Each row was made from one small tree. The marks that hang from a mark follow it in brackets, in alphabetical order. Every link used is in the known rows. Write each row's tree.
Known rows:
mune{zuve{zasi{vubiri{botor{voko}}}}}: [ -6   4 -12   1   3  -5  -4  -9   1 -17  -7 -12   6   1  -1  14  -8  -4
  -7  -6  26  10   0 -17  17   6   7]
vubiri{botor}: [ 1 -3 -1  2  0 -1  1 -6  5 -8 -7 -1  1  3  1 -1 -2  0  2 -5 12  4 -3 -2
  0 -1  7]
lidif{botor{voko{zasi{gakun}}}}: [ -6   5 -12  -7   8  -5 -10  -1  -3   8   6 -14   3  -5  -4   4 -12   3
  -5   3  20  -8  -5   4  22   6  -9]
botor{lidif lusa voko{zasi}}: [  3 -10  -3   5   3   0  -6  -4   1  10   6  -1   1 -12  -8   4 -15   4
  -8 -15   8  -8   2  -3  16   6 -17]
mune{zuve{zasi{gakun{botor} voko vubiri}}}: [-12  19  -9 -17   1 -11 -16 -18   4  -3   6  -6  -1   1  12  10  -4   2
 -16  12  27  21  -4  -8  10   7   6]
lusa{botor{lidif voko{zasi{vubiri}}}}: [ -1  -4 -11  -4   5  -5   4 -11   8   9   2  -2  11  -9  -8  11   0  -5
  -6   3  12  -7 -10 -12  16  -1 -11]
zasi{vubiri{botor{voko}} zuve{mune}}: [ -9   9 -13 -13   5   1   5 -13  -2 -14  -1  -2   6  -7  -2  16   1   1
 -17  -3  34  15  -1 -15  12   9   6]
lusa{botor{lidif voko{zasi}}}: [ -1  -6  -3   3   6   1  -1  -9   7  16   3  -2   5  -9  -7   3  -1  -5
  -1  -4   6 -10  -8 -10  13  -1 -15]
zuve{mune zasi{gakun{botor} vubiri}}: [-12  17  -9 -14   4  -7  -7 -11  -2  -3   4  -5  -5  -7   7   8  -5   6
 -13   6  23  32  -6 -15  12   5   7]
botor{lidif lusa voko{zasi{gakun vubiri zuve}}}: [ -5   2 -17 -16   2  -9  -2  -9   3   5  18   5  14 -18  -3  19 -20  16
 -31  -6  28   6   0  -6  26   6 -17]
gakun{botor{lidif lusa voko} zasi{zuve}}: [ -6   9   3  -3  11  14 -21 -21  -3  11   9  -3  -5 -18   3   2 -14   3
 -24  -8  14   2   3   3   4  -4 -11]
botor{lidif voko{zasi{gakun vubiri}}}: [ -3   5 -16  -7  -3 -11  -3  -9   8   5  10  -3  14 -11 -12   8 -15   5
 -18   4  16  -2 -10  -3  23   4  -9]
gakun{botor zasi}: [ -1  13   0  -2   8   5 -14 -15   0   6   0  -9 -12   0   9  -8  -2  -4
  -4   3   4   5   0   4  -5  -8   4]
botor{lidif lusa}: [  1 -13   8   2  -4   3  -3   0  -1   4   6   7   2 -11  -3   1 -10   4
  -6 -10  -2   0   0   2   1  -1  -8]
voko{botor}: [ -1  -2  -2  -2   7  -4  -1 -10  -1  -5  -3   0  -1   0   1  -1  -8  -4
 -10  -5   4   0  -6  -1   1   0   0]
lusa{botor{voko{zasi}}}: [  0  -3  -7  -1  12  -2   2  -7   5  13   1  -6  -1  -3   3   5   3  -3
   1  -2  13  -8  -2  -9  14   1 -13]
botor{voko{zasi{gakun zuve{mune}}}}: [ -9  13 -15 -16   8  -5  -2  -6  -3   8  17  -3  -3 -10   2   9  -6  11
 -20  -8  29  13   2 -11  24  13 -10]
mune{zuve{zasi{gakun voko{botor{lusa}} vubiri}}}: [ -7   1 -10 -21   5 -17  -6 -16  -5  -6  10   3   0  -3  13  14 -18   6
 -29  -6  33  19  -5  -8  17  11  -4]
vubiri{botor{lusa voko} zasi}: [  2  -6   1   5   4   5  -3 -12  -1  -6   1  -6  -4  -7   3   4 -12   6
  -4 -10  21   5   9  -3  11   2  -7]
gakun{zasi{vubiri{botor{lidif lusa voko}} zuve}}: [ -2   1  -8  -6   3   5  -6 -19  -3  -5   4   0   7 -14  -3  11 -13   5
 -24 -11  28   6  -1  -2  10  -3  -4]
lidif{botor{lusa voko{zasi{vubiri}}}}: [ -1  -4 -15 -11  11  -4  -4   0  -9  -1  -2 -10   3  -6  -4  18 -11   3
  -7   0  23 -10   2   0  19   9  -9]
lidif{botor{lusa voko{zasi{gakun zuve{mune}}}}}: [-12   4 -12 -21  13  -1  -8  -2 -14   8  17  -6  -4 -14   4  15 -12  14
 -18 -10  37  10   6  -5  26  15 -14]
botor{lidif lusa voko}: [  0 -11   8   6   0   7  -7  -3  -1   6   4   2   5 -16  -7   1 -14   2
 -11 -10   4  -9  -1   2   9   3 -15]
lusa{botor{lidif voko{zasi{gakun zuve{mune}}}}}: [-12   3  -7 -15   5  -1   0 -12   3  18  19   3   5 -16  -1   7  -2   6
 -17  -8  24  13  -6 -16  23   5 -16]
botor{lidif lusa voko{zasi{gakun zuve{mune}}}}: [ -8   0  -8 -14   3  -2  -6  -6  -4  12  22   4   0 -20  -2  10 -16  15
 -26 -18  27  14   4 -10  25  12 -17]

Which tree is each row?
[ -6  10 -10  -9  -3  -7  -6  -9  -5  -6   2  -3  -2   5   2  14   5  -3
  -5   3  16  12   0 -12   6  10   3]
mune{zuve{zasi{voko vubiri}}}
[-12  14  -1  -8   5  -1 -12  -8  -3   5   6  -5 -12  -7   8   0  -5   7
  -8  -2  17  30  -4 -12   9   5   3]
zuve{mune zasi{gakun{botor}}}
[ -6   4   8  -1   1   5 -17 -18   5   7  14  -4   0 -19   2  -1 -23   8
 -19   0  13   9   3   3  14  -1 -15]
vubiri{zasi{gakun{botor{lidif lusa voko}}}}
[ -7   0  -7   5  -3  -2  -7 -12   4 -13  -6  -9  12  -5 -11  12 -11  -6
  -8  -8  19   8  -5 -17  16   4   6]
mune{zuve{zasi{vubiri{botor{lidif voko}}}}}
[-10   4  -4  -4  -3  -8  -6   2  -2   0  10  -4   1   1   7   3 -10   6
  -7  -6  11  18   3  -9  14   3   1]
mune{zuve{zasi{gakun}}}
[ -9  15  -1  -4   6  -3 -14  -9   3   4   2  -6  -6  -5   8   1 -11   8
  -8   2  12  19  -6  -6   8  -1   0]
zuve{zasi{gakun{botor}}}
[ -3  -7   4  -1  10   7  -9   2 -11   3  -2  -9   1 -10  -2   7  -9   0
  -4  -2  14 -12   2   7   9   5 -10]
lidif{botor{lusa voko}}
[-10   7 -12 -12  -4 -13  -2  -1  -1  -7   9  -3   7   0   6  12 -10   6
 -13   2  17  20   1 -10  17   3   4]
mune{zuve{zasi{gakun vubiri}}}
[  3 -14  -5  -1   6  -7  -5 -10   0   4   4   4  -3  -7  -3   3 -21   4
 -13 -20   8   0  -3  -4   8   4 -11]
voko{botor{lidif lusa} zasi}
[-10  12  -3 -24  -1  -4 -13 -23   6   3  14  11   8 -15   7  14  -9  13
 -32   9  27  16  -6   2   6   4  -7]
zasi{gakun{botor{lidif lusa}} voko vubiri zuve}
[ -3   7  -4  -2   9  -2 -10 -18  -7   0  -2  -1 -12   2  -1   3  -3  -2
  -8  -6  11   8 -13  -9   2  10  -5]
zuve{zasi{voko{botor}}}
[ -7   2 -22 -32  11 -18   5 -12  -7  -5  16   8  -1  -9  12  19 -17  17
 -35 -14  41  26   1 -14  22  12  -5]
voko{botor{lusa} zasi{gakun vubiri zuve{mune}}}
[ -8   4  -9  -6   0  -8 -11 -22  -3  -8   2   0   3  -1  -7  11  -7  -8
 -16  -4  12  11 -12 -13   7   9   2]
mune{zuve{zasi{voko{botor{lidif}} vubiri}}}
[-11  11 -15 -19   3  -5   3 -13   2 -11   7  -1  10 -10   1  14  -6   8
 -26   0  42  21  -6 -11  20   8   4]
zasi{gakun vubiri{botor{voko}} zuve{mune}}
[ -7  -3  -6 -16  -5  -8   3 -11   6  -9   8  12  17 -13   2  14 -17  16
 -27  -7  31  18  -5  -3  13  -2  -1]
zasi{gakun vubiri{botor{lidif lusa}} zuve}
[ -8  14 -24 -27   1 -14   7  -5  -3   0  16   4   2  -4   5  16  -2  14
 -20   0  30  25   2 -14  18  10   1]
voko{zasi{gakun vubiri zuve{mune}}}
[ -7  10   3 -10   7  -3 -18 -15  -1  10   7   0 -12  -8  15   4 -10  12
 -14  -1  24  19  -4  -2   7   7  -9]
zuve{zasi{gakun{botor{lusa}} voko}}
[ -1  -1  -7 -11   1  -3   0 -13 -10  -9  -2   3 -11  -4   4  14   3   7
  -6 -10  36  26  -4 -17   6  14   2]
zuve{mune zasi{voko vubiri{botor{lusa}}}}
[ -5   8 -15  -7  11   0  -1 -12   0  -3   2  -6  -6  -4  -1  10   0   5
  -9 -16  33  12   4 -18  16  13   0]
vubiri{botor{voko{zasi{zuve{mune}}}}}
[ -2  -6   4   1   4   1 -14 -19  -8   4   3   7  -9  -9  -4   3 -13   2
 -15 -16   9   8 -12  -7   2   8 -14]
zuve{zasi{voko{botor{lidif lusa}}}}
